What can hang from each mark
z791: z204 z767
z818: z663
z80: z281
z663: z818
z82: z841
z600: z281 z767
z204: z791
z841: z82 z565
z767: z286
z565: z281 z841
z281: z80 z286 z663
z286: z204 z281 z767

Every row comes from one small tree of marks. The marks that hang from a mark follow it in brackets, in the order of their numbers. Every link used is in the known rows. Which tree was each row made from?
Known rows
z600[z281[z286 z663] z767]: [-0.67 -2.84 -1.89 -0.40 -0.75 -0.02 -1.41 -0.91  0.92  1.94 -1.34  1.61
 -0.38  2.01 -0.68  0.81  0.01 -1.05 -0.06 -0.53  0.91 -1.26  0.67 -0.98
  0.84  1.13  0.29]
z80[z281[z286[z204[z791[z767]]] z663[z818]]]: [-0.94 -2.24 -0.45 -0.18  0.52  0.37 -0.50 -0.08  0.91 -1.66  0.11  0.55
  0.07  0.96 -0.22 -0.57 -0.45 -1.04 -0.29 -1.18  1.57 -1.12 -2.00 -0.79
  0.58  1.19 -0.07]
z767[z286[z281]]: [ 0.05  0.34 -0.60  0.22  0.55 -0.50  0.24 -0.24  0.13  0.18 -0.06  0.77
 -0.30  0.16 -0.05 -0.04  0.17 -0.73 -0.13 -0.97  0.33  0.04 -0.24 -0.24
  1.35  1.67 -0.58]
z565[z281]: [-0.23 -0.58  0.07 -0.49  0.14 -0.04  0.26  0.02  0.15 -1.12 -0.26  0.70
  0.27  0.68  0.24  0.50  0.21 -1.73 -0.31 -0.76 -0.30 -0.60  0.39 -0.28
 -0.64  0.17 -0.16]
z286[z204[z791[z767]] z281[z80 z663[z818]]]: [-0.46  1.31  0.75 -0.13  1.21  0.73 -1.38  0.65  0.56 -1.60  0.09  0.77
  0.13  0.45 -0.20 -0.27  0.31 -4.28  0.20 -1.18  1.98 -1.32 -1.30  0.05
  1.30  1.84  0.10]
z767[z286[z204]]: [ 0.11  0.29 -0.36  0.26  0.75 -0.86  0.77 -0.03  0.25 -0.10  0.65  0.47
 -0.17 -0.80 -0.32 -0.44  0.37 -0.49  0.29 -0.35  0.70  0.46 -0.02  0.17
  1.24  1.42 -0.85]
z80[z281[z286]]: [-0.40 -2.22 -0.84 -0.08  0.19  0.30 -0.29 -0.63  0.70 -0.78 -0.22  0.06
 -0.46  0.58 -0.07 -0.45 -0.76  0.41 -0.73 -0.93  0.43 -0.75 -1.63 -0.67
  0.07  1.11  0.05]
z841[z82 z565[z281[z286]]]: [ 0.02 -2.70 -0.24 -0.32 -0.02 -0.32  0.25 -0.85  0.14 -2.93 -0.21  1.31
  0.08  0.25 -0.37 -0.47 -0.59  0.40 -0.74 -0.52  0.21 -0.41  1.28 -1.52
  1.17  0.81 -0.42]
z841[z82]: [ 0.06 -1.01  0.68  0.38 -0.01  0.15 -0.51 -0.88  0.01 -0.74 -0.25  0.12
 -0.18 -0.74 -0.18 -0.46 -0.28  0.97 -0.14 -0.33  0.43 -0.18  1.93 -0.97
  0.92 -0.22 -0.06]
z600[z767[z286[z281[z663[z818]]]]]: [-0.03 -0.09 -1.26 -0.19  0.01 -0.53 -1.01  0.04 -0.15  0.85 -0.39  1.27
 -0.22  0.75  0.10  0.51  0.41  0.88 -0.63 -0.52  0.48 -0.17  0.62 -0.64
  1.70  0.67 -0.33]
z600[z281[z80]]: [-0.24 -0.04 -0.67 -0.16 -0.35  0.47 -0.66 -0.60  0.68 -0.42 -1.08  0.11
 -0.07  0.38 -0.23  0.03 -0.15 -0.87 -0.05 -0.94  0.13 -0.89  1.52 -0.32
  0.19  1.06  0.47]
z565[z281[z80 z286[z204] z663]]: [-0.59 -1.62 -0.76  0.03  0.39  1.03 -0.21 -0.34  1.26 -1.06 -0.38 -0.04
  0.27  1.20 -0.49 -0.08 -0.29 -6.01  0.29 -0.95  1.45 -1.40 -0.38 -0.31
  0.47  1.73 -0.53]
z204[z791[z767[z286[z281[z80]]]]]: [-0.29 -0.96 -0.28 -0.11  0.17  0.15 -0.62 -0.79 -0.05 -0.16  0.50 -0.49
 -0.05  1.28 -0.27 -0.52  0.15 -0.67  0.12  0.57  0.05 -0.45 -1.11 -0.24
  1.67  1.66  0.14]
z286[z204[z791] z281[z80] z767]: [ 0.08  1.80  0.71  0.01  1.65  0.14 -1.94  0.26  0.57 -0.18 -0.32  0.48
 -0.91 -0.38  0.07  0.38  0.64 -3.34 -0.50 -0.84  1.18 -0.95 -2.96  0.45
  1.32  1.40  0.27]
z600[z281[z80] z767[z286[z204]]]: [ 0.01 -0.40 -1.74 -0.31 -0.15 -0.44 -1.28 -0.76  0.56  0.72 -0.93  1.00
 -0.55  0.27 -0.33  0.27  0.42  0.70 -0.45 -0.69  0.41 -0.62  1.95 -0.50
  1.70  1.84  0.10]
z286[z204 z281 z767]: [ 0.28  1.72  1.05 -0.14  1.64 -0.60 -1.34  0.74  0.45  0.56 -0.53  1.84
 -0.83 -0.77  0.25  1.00  1.09 -2.37 -0.62 -1.38  1.12 -0.37 -2.90  0.34
  0.82  0.53 -0.07]
z791[z204 z767[z286[z281[z663[z818]]]]]: [ 0.08 -1.89  0.17  0.05  0.55 -0.42 -0.77 -0.38 -0.06 -0.41  0.07  1.42
  0.86  0.08 -0.27  0.10  0.48  0.93 -0.03 -0.58  0.55  0.00 -0.91 -0.24
  2.26  1.84 -0.52]
z286[z204[z791] z767]: [-0.08  0.49  0.74 -0.07  1.16 -0.69 -0.83  0.26  0.29  0.24  0.38  0.37
 -0.59 -0.61 -0.03  0.34  0.84 -1.06 -0.06  0.29  0.67 -0.14 -2.63  0.52
  0.64  0.05  0.05]
z80[z281[z286 z663]]: [-0.81 -2.55 -0.74  0.27  0.08  0.53 -0.43 -0.60  1.10 -0.53 -0.48  0.18
 -0.25  1.09 -0.20 -0.34 -0.86 -0.84 -0.28 -1.03  1.12 -1.09 -2.32 -0.73
 -0.11  1.04  0.08]
z791[z204 z767[z286[z281[z80 z663]]]]: [ 0.15 -1.98  0.13  0.32  0.48 -0.06 -1.09 -0.84  0.22  0.05 -0.17  0.82
  0.66  0.11 -0.43 -0.04  0.35  0.44  0.07 -0.28  0.61 -0.16 -1.40 -0.05
  2.31  2.29 -0.34]
z600[z281[z80 z286[z204]]]: [-0.29 -1.13 -1.24 -0.23  0.07  0.61 -0.49 -0.78  1.14 -0.21 -0.69  0.26
 -0.34  0.42 -0.77 -0.29 -0.28 -3.02  0.16 -1.05  0.98 -1.11  1.12 -0.34
  0.93  2.19  0.01]
z565[z281[z80 z286[z767] z663] z841[z82]]: [-0.31 -2.82 -2.04 -0.13  0.11  1.04 -0.80 -0.82  1.42 -1.26 -1.21 -0.63
 -0.46  1.99 -0.25  0.37 -0.84 -7.07 -0.38 -0.99  0.86 -1.81 -1.08 -1.32
  0.59  1.20 -1.13]
z281[z80 z663]: [-0.45  0.12 -0.51  0.88 -0.21  1.34 -0.91 -0.30  0.89 -0.25 -0.73 -1.26
  0.36  0.69 -0.27 -0.38 -0.50 -3.08  0.54 -0.07  1.31 -0.86 -0.39 -0.03
  0.52  0.69  0.11]
z818[z663]: [-0.28 -0.02  0.52 -0.02 -0.29 -0.18 -0.05 -0.67 -0.07  0.73 -0.14 -0.18
  0.16  0.93 -0.63  0.74  0.04 -0.65  0.63  0.25  0.50 -0.08 -1.15  0.18
 -0.27 -0.64  0.49]
z82[z841[z565[z281[z80 z286 z663[z818]]]]]: [-0.14 -0.30 -1.34 -0.19 -0.13 -0.15 -0.42  0.24  0.45 -2.37 -0.88  0.35
  0.07  1.29 -0.91 -0.02 -0.55 -1.99 -0.67 -0.65  0.64  0.23 -0.77 -0.41
  0.13  0.21 -0.09]
z286[z204 z767]: [ 0.21  0.89  0.72  0.03  1.13 -0.68 -0.68  0.49  0.40  0.60 -0.04  0.72
 -0.49 -1.03  0.07  0.58  1.01 -0.85 -0.22 -0.24  0.81  0.21 -2.18  0.46
  0.68 -0.26 -0.23]
z841[z82 z565]: [ 0.24 -1.29  0.27  0.05 -0.11 -0.55  0.01 -0.57 -0.21 -2.45 -0.16  0.95
  0.04 -0.62 -0.26 -0.67 -0.50  2.77 -0.60 -0.04  0.12  0.15  1.20 -1.14
  1.08  0.10 -0.07]

Write each row's tree
[-0.76 -0.92 -1.38  0.41  0.68  1.38 -1.19 -0.04  1.27 -0.88 -0.04 -1.09
  0.17  1.01 -0.69 -0.60 -0.34 -5.92  0.37 -0.40  2.59 -1.17 -1.23 -0.34
  2.45  1.56 -0.60] : z281[z80 z286[z204[z791] z767] z663[z818]]
[-0.55 -1.33 -0.05 -0.05  0.14 -0.11 -0.45 -0.66  0.04  0.13  0.46  0.06
  0.05  1.57 -0.35 -0.26  0.23 -0.88  0.37  0.50  0.28 -0.45 -1.64 -0.29
  1.33  1.37  0.12] : z204[z791[z767[z286[z281[z663]]]]]
[-0.51 -2.10 -1.93 -0.20 -0.40  0.51 -1.83 -0.91  1.26  1.28 -1.29  0.95
 -0.43  1.40 -0.83  0.37 -0.08 -2.42 -0.03 -0.64  1.52 -1.50  0.88 -0.69
  1.38  1.88  0.25] : z600[z281[z80 z286[z204] z663] z767]
[-0.08 -0.63 -1.25  0.01 -0.16 -0.19 -0.50 -0.13  0.61 -1.68 -0.98  0.25
 -0.16  1.32 -1.03  0.02 -0.56 -2.10 -0.50 -0.36  0.59  0.20 -1.43 -0.25
 -0.09  0.41  0.03] : z82[z841[z565[z281[z80 z286 z663]]]]
[ 0.16  0.88 -0.16  0.16  1.11 -0.78  0.34  0.13  0.32 -0.10  0.29  1.28
 -0.39 -0.62 -0.20 -0.13  0.43 -1.43  0.02 -1.18  0.90  0.04 -0.52  0.09
  1.32  1.99 -0.75] : z767[z286[z204 z281]]
[-0.79 -1.61 -1.14  0.16  0.14  0.70 -1.11 -0.88  1.56  0.36 -1.08  0.22
 -0.30  1.19 -0.84  0.07 -0.16 -4.37  0.47 -0.83  1.66 -1.49 -0.64 -0.40
  1.07  1.93  0.19] : z600[z281[z80 z286[z204[z791] z767] z663]]
[-0.65 -1.16 -1.92  0.51  0.06  1.68 -1.20 -0.24  1.19 -0.36 -0.69 -1.35
  0.35  1.43 -0.49 -0.34 -0.48 -5.12  0.11 -0.55  2.11 -1.00 -0.67 -0.71
  2.47  1.01 -0.65] : z281[z80 z286[z767] z663[z818]]
[-0.71 -2.18 -0.40  0.28  0.61  0.17 -0.78 -0.35  1.30 -0.20 -0.55  0.54
 -0.48  0.61 -0.19 -0.05 -0.35 -1.27 -0.39 -1.15  1.54 -0.99 -3.37 -0.50
  0.23  0.92 -0.04] : z80[z281[z286[z204 z767] z663]]
[-0.57  0.86  1.19 -0.39  1.24 -0.02 -0.91  0.91  0.34 -1.15  0.29  1.81
  0.13  0.46 -0.16  0.11  0.56 -3.49  0.24 -1.26  1.76 -1.03 -1.68 -0.02
  0.75  1.32  0.04] : z286[z204[z791[z767]] z281[z663[z818]]]
[-0.35 -1.85 -0.75 -0.40  0.00  0.12  0.01 -0.14  0.76 -1.66 -0.90  0.57
 -0.15  1.45  0.12  0.64 -0.58 -4.68 -0.19 -1.04  0.18 -1.42 -0.34 -1.10
 -1.07  0.16 -0.84] : z565[z281[z663] z841[z82]]
[-0.27  0.65 -0.32  0.53  1.04 -0.11 -0.21 -0.18  0.66 -0.45  0.21  0.40
 -0.27  0.07 -0.40 -0.50  0.07 -3.09  0.41 -0.86  1.42 -0.61 -1.02  0.13
  1.53  2.54 -0.50] : z767[z286[z204[z791] z281[z80 z663]]]
[-0.46 -2.42 -0.33 -0.28  0.54  0.10 -0.45 -0.57  0.75 -0.95  0.26  0.27
 -0.49  0.52 -0.26 -0.63 -0.44  0.06 -0.56 -0.68  0.75 -0.81 -2.37 -0.51
  0.43  1.56  0.07] : z80[z281[z286[z204[z791[z767]]]]]
[-0.08  0.63  1.24 -0.48  1.30 -0.31 -0.86  0.39  0.18 -0.44  0.48  1.54
 -0.47  0.02 -0.19  0.06  0.64 -2.30 -0.01 -0.72  0.96 -0.78 -1.95  0.29
  0.67  1.65  0.21] : z286[z204[z791[z767]] z281]
[-0.26 -2.48 -1.94 -0.78 -0.67 -0.23 -1.28 -0.98  0.52  1.63 -1.01  1.52
 -0.62  1.44 -0.53  0.69  0.10  0.22 -0.52 -0.45  0.19 -0.91  1.41 -0.91
  1.03  1.16  0.26] : z600[z281[z286] z767]
[-0.92 -1.79 -0.51 -0.02  0.70  0.22 -0.72  0.02  1.01 -1.36 -0.18  0.50
 -0.24  0.74 -0.05 -0.25 -0.42 -1.21 -0.50 -1.27  1.58 -1.11 -2.61 -0.68
  0.48  0.80 -0.08] : z80[z281[z286[z204[z791] z767] z663[z818]]]
[-0.14  0.12 -0.91 -0.27  0.44 -0.72 -1.01  0.19 -0.11  0.47  0.08  1.45
 -0.34  0.45 -0.05  0.31  0.52  0.27 -0.43 -0.39  0.78 -0.32  0.19 -0.37
  1.64  1.08 -0.29] : z600[z767[z286[z204[z791] z281[z663[z818]]]]]
[ 0.06 -2.56 -1.35 -0.81  0.64 -0.13 -0.10 -0.34  0.92 -1.24 -0.42  0.60
 -0.80  0.96 -0.15  0.55 -0.30 -5.41 -0.65 -1.05  0.33 -1.19 -0.98 -1.06
  0.22  0.93 -1.34] : z565[z281[z286[z204 z767]] z841[z82]]
[ 0.36 -1.80  0.05  0.16  0.54 -0.20 -1.02 -0.85  0.02 -0.08 -0.01  0.76
  0.50 -0.15 -0.36 -0.09  0.38  1.05 -0.13 -0.22  0.25  0.01 -1.06 -0.02
  2.37  2.34 -0.36] : z791[z204 z767[z286[z281[z80]]]]
[-0.46 -1.07 -2.03  0.09 -0.68 -0.02 -1.48 -0.97  0.85  1.20 -1.50  0.77
 -0.20  1.34 -0.41  0.45  0.15 -0.10 -0.11 -0.64  0.74 -1.00  1.44 -0.81
  1.50  1.57  0.22] : z600[z281[z80 z663] z767[z286]]
[-0.69 -2.07 -0.38 -0.20  0.42  0.32  0.28 -0.13  1.03 -0.62 -0.17  1.00
  0.25  1.25 -0.42  0.30 -0.03 -5.15  0.36 -0.97  1.26 -1.16 -0.72 -0.36
 -0.08  1.20 -0.59] : z565[z281[z286[z204] z663]]
[-0.51 -1.07 -0.22  0.07  0.13  0.24 -0.71 -0.76  0.14 -0.07  0.33 -0.46
  0.02  1.57 -0.37 -0.45  0.12 -1.35  0.34  0.53  0.37 -0.58 -1.46 -0.26
  1.58  1.61  0.14] : z204[z791[z767[z286[z281[z80 z663]]]]]
[ 0.18  0.30 -0.88 -0.16 -0.10 -0.46 -0.47  0.08  0.25 -2.04 -0.89  0.29
 -0.17  0.79 -0.74  0.09 -0.37 -0.63 -0.77 -0.35  0.00  0.46 -0.99 -0.08
 -0.34  0.01  0.20] : z82[z841[z565[z281[z80]]]]
[-0.74 -2.23 -0.35  0.22  0.49  0.33 -0.38 -0.34  1.23 -0.73 -0.24  0.51
 -0.31  0.56 -0.32 -0.40 -0.69 -1.29 -0.18 -1.15  1.54 -1.08 -2.47 -0.49
 -0.12  1.29 -0.04] : z80[z281[z286[z204] z663]]
[-0.04 -2.06 -2.15 -1.02  0.41  0.65 -0.04 -0.20  1.00 -1.62  0.02 -0.61
 -0.42  1.90 -0.29  0.03 -0.53 -6.93 -0.32 -0.41  0.16 -1.50 -1.54 -0.40
  0.16  2.16 -1.10] : z565[z281[z80 z286[z204[z791[z767]]]] z841]
[-0.07  0.44 -0.92 -0.16 -0.13 -0.31 -0.48  0.43  0.25 -2.59 -0.95  0.41
  0.15  0.99 -0.69  0.09 -0.39 -1.13 -0.69 -0.65  0.42  0.32 -0.68 -0.30
 -0.23 -0.21  0.07] : z82[z841[z565[z281[z80 z663[z818]]]]]
[ 0.11  0.03 -0.67 -0.28 -0.10 -0.80 -0.24  0.19  0.11 -1.84 -0.78  0.82
 -0.20  0.83 -0.72  0.27 -0.26 -0.20 -0.76 -0.34 -0.10  0.57 -1.20 -0.11
 -0.62 -0.25  0.17] : z82[z841[z565[z281]]]
[-0.23 -2.75  0.01 -0.09  0.18 -0.31  0.19 -0.62  0.52 -2.84 -0.28  1.64
  0.22  0.24 -0.56 -0.45 -0.52 -0.84 -0.35 -0.69  1.00 -0.64  0.67 -1.40
  1.03  0.92 -0.48] : z841[z82 z565[z281[z286[z204] z663]]]
[-0.58 -0.97 -0.12 -0.22  0.19 -0.07 -0.39 -0.29 -0.12 -0.52  0.55  0.14
  0.27  1.52 -0.20 -0.33  0.29 -0.76  0.24  0.23  0.37 -0.45 -0.97 -0.45
  1.50  1.16 -0.02] : z204[z791[z767[z286[z281[z663[z818]]]]]]
[-0.69 -2.13 -1.15  0.60  0.31  1.54 -0.93 -0.82  1.48  0.01  0.13 -1.24
  0.07  1.33 -1.17 -0.98 -0.60 -6.03  0.95  0.25  2.39 -1.32 -1.64 -0.12
  1.95  2.52 -0.34] : z281[z80 z286[z204[z791[z767]]] z663]
[-0.19 -2.64 -0.52  0.15  0.00  0.23 -0.49 -1.00  0.64 -2.73 -0.79  0.69
  0.19  0.60 -0.42 -0.42 -0.64 -1.02 -0.61 -0.56  0.88 -0.78  0.44 -1.53
  1.66  0.88 -0.37] : z841[z82 z565[z281[z80 z286[z767] z663]]]
[ 0.09 -2.39 -0.57 -0.15 -0.04  0.17 -0.09 -1.04  0.30 -3.24 -0.40  0.60
  0.11  0.19 -0.39 -0.76 -0.76 -0.16 -0.78 -0.52  0.38 -0.61  1.58 -1.48
  1.56  1.17 -0.39] : z841[z82 z565[z281[z80 z286]]]
[-0.55 -0.78 -0.32 -0.11  0.18  0.28 -0.61 -0.44  0.00 -0.77  0.45 -0.36
  0.32  1.50 -0.23 -0.51  0.12 -1.20  0.21  0.24  0.47 -0.58 -0.76 -0.43
  1.79  1.42  0.01] : z204[z791[z767[z286[z281[z80 z663[z818]]]]]]
[-0.41  1.94  0.62  0.12  1.59  0.42 -2.00  0.78  0.73 -0.87 -0.46  0.74
 -0.31  0.10  0.12  0.43  0.61 -4.40 -0.25 -1.33  1.98 -1.26 -2.62  0.17
  1.41  1.04  0.11] : z286[z204[z791] z281[z80 z663[z818]] z767]
[-0.37 -1.19 -1.24 -0.66  0.01  0.02  0.37  0.46  0.77 -1.14 -0.69  0.50
 -0.03  1.94  0.23  0.97 -0.34 -5.23 -0.11 -0.84 -0.10 -1.28 -1.69 -0.42
 -1.69  0.30 -0.80] : z565[z281[z663] z841]
[-0.45 -1.39 -1.20  0.83  0.56  1.31 -1.26 -0.57  1.69  0.76 -0.56 -1.05
 -0.20  0.81 -0.86 -0.31 -0.26 -6.10  0.55 -0.20  2.52 -1.03 -2.27 -0.07
  2.08  1.73 -0.54] : z281[z80 z286[z204 z767] z663]
[-0.60  1.43  1.05 -0.22  1.34 -0.01 -0.69  1.05  0.37 -1.40  0.29  1.75
 -0.05  0.08 -0.09  0.09  0.22 -3.70  0.27 -1.44  1.77 -1.15 -1.25  0.14
  0.16  1.25  0.04] : z286[z204[z791] z281[z663[z818]]]
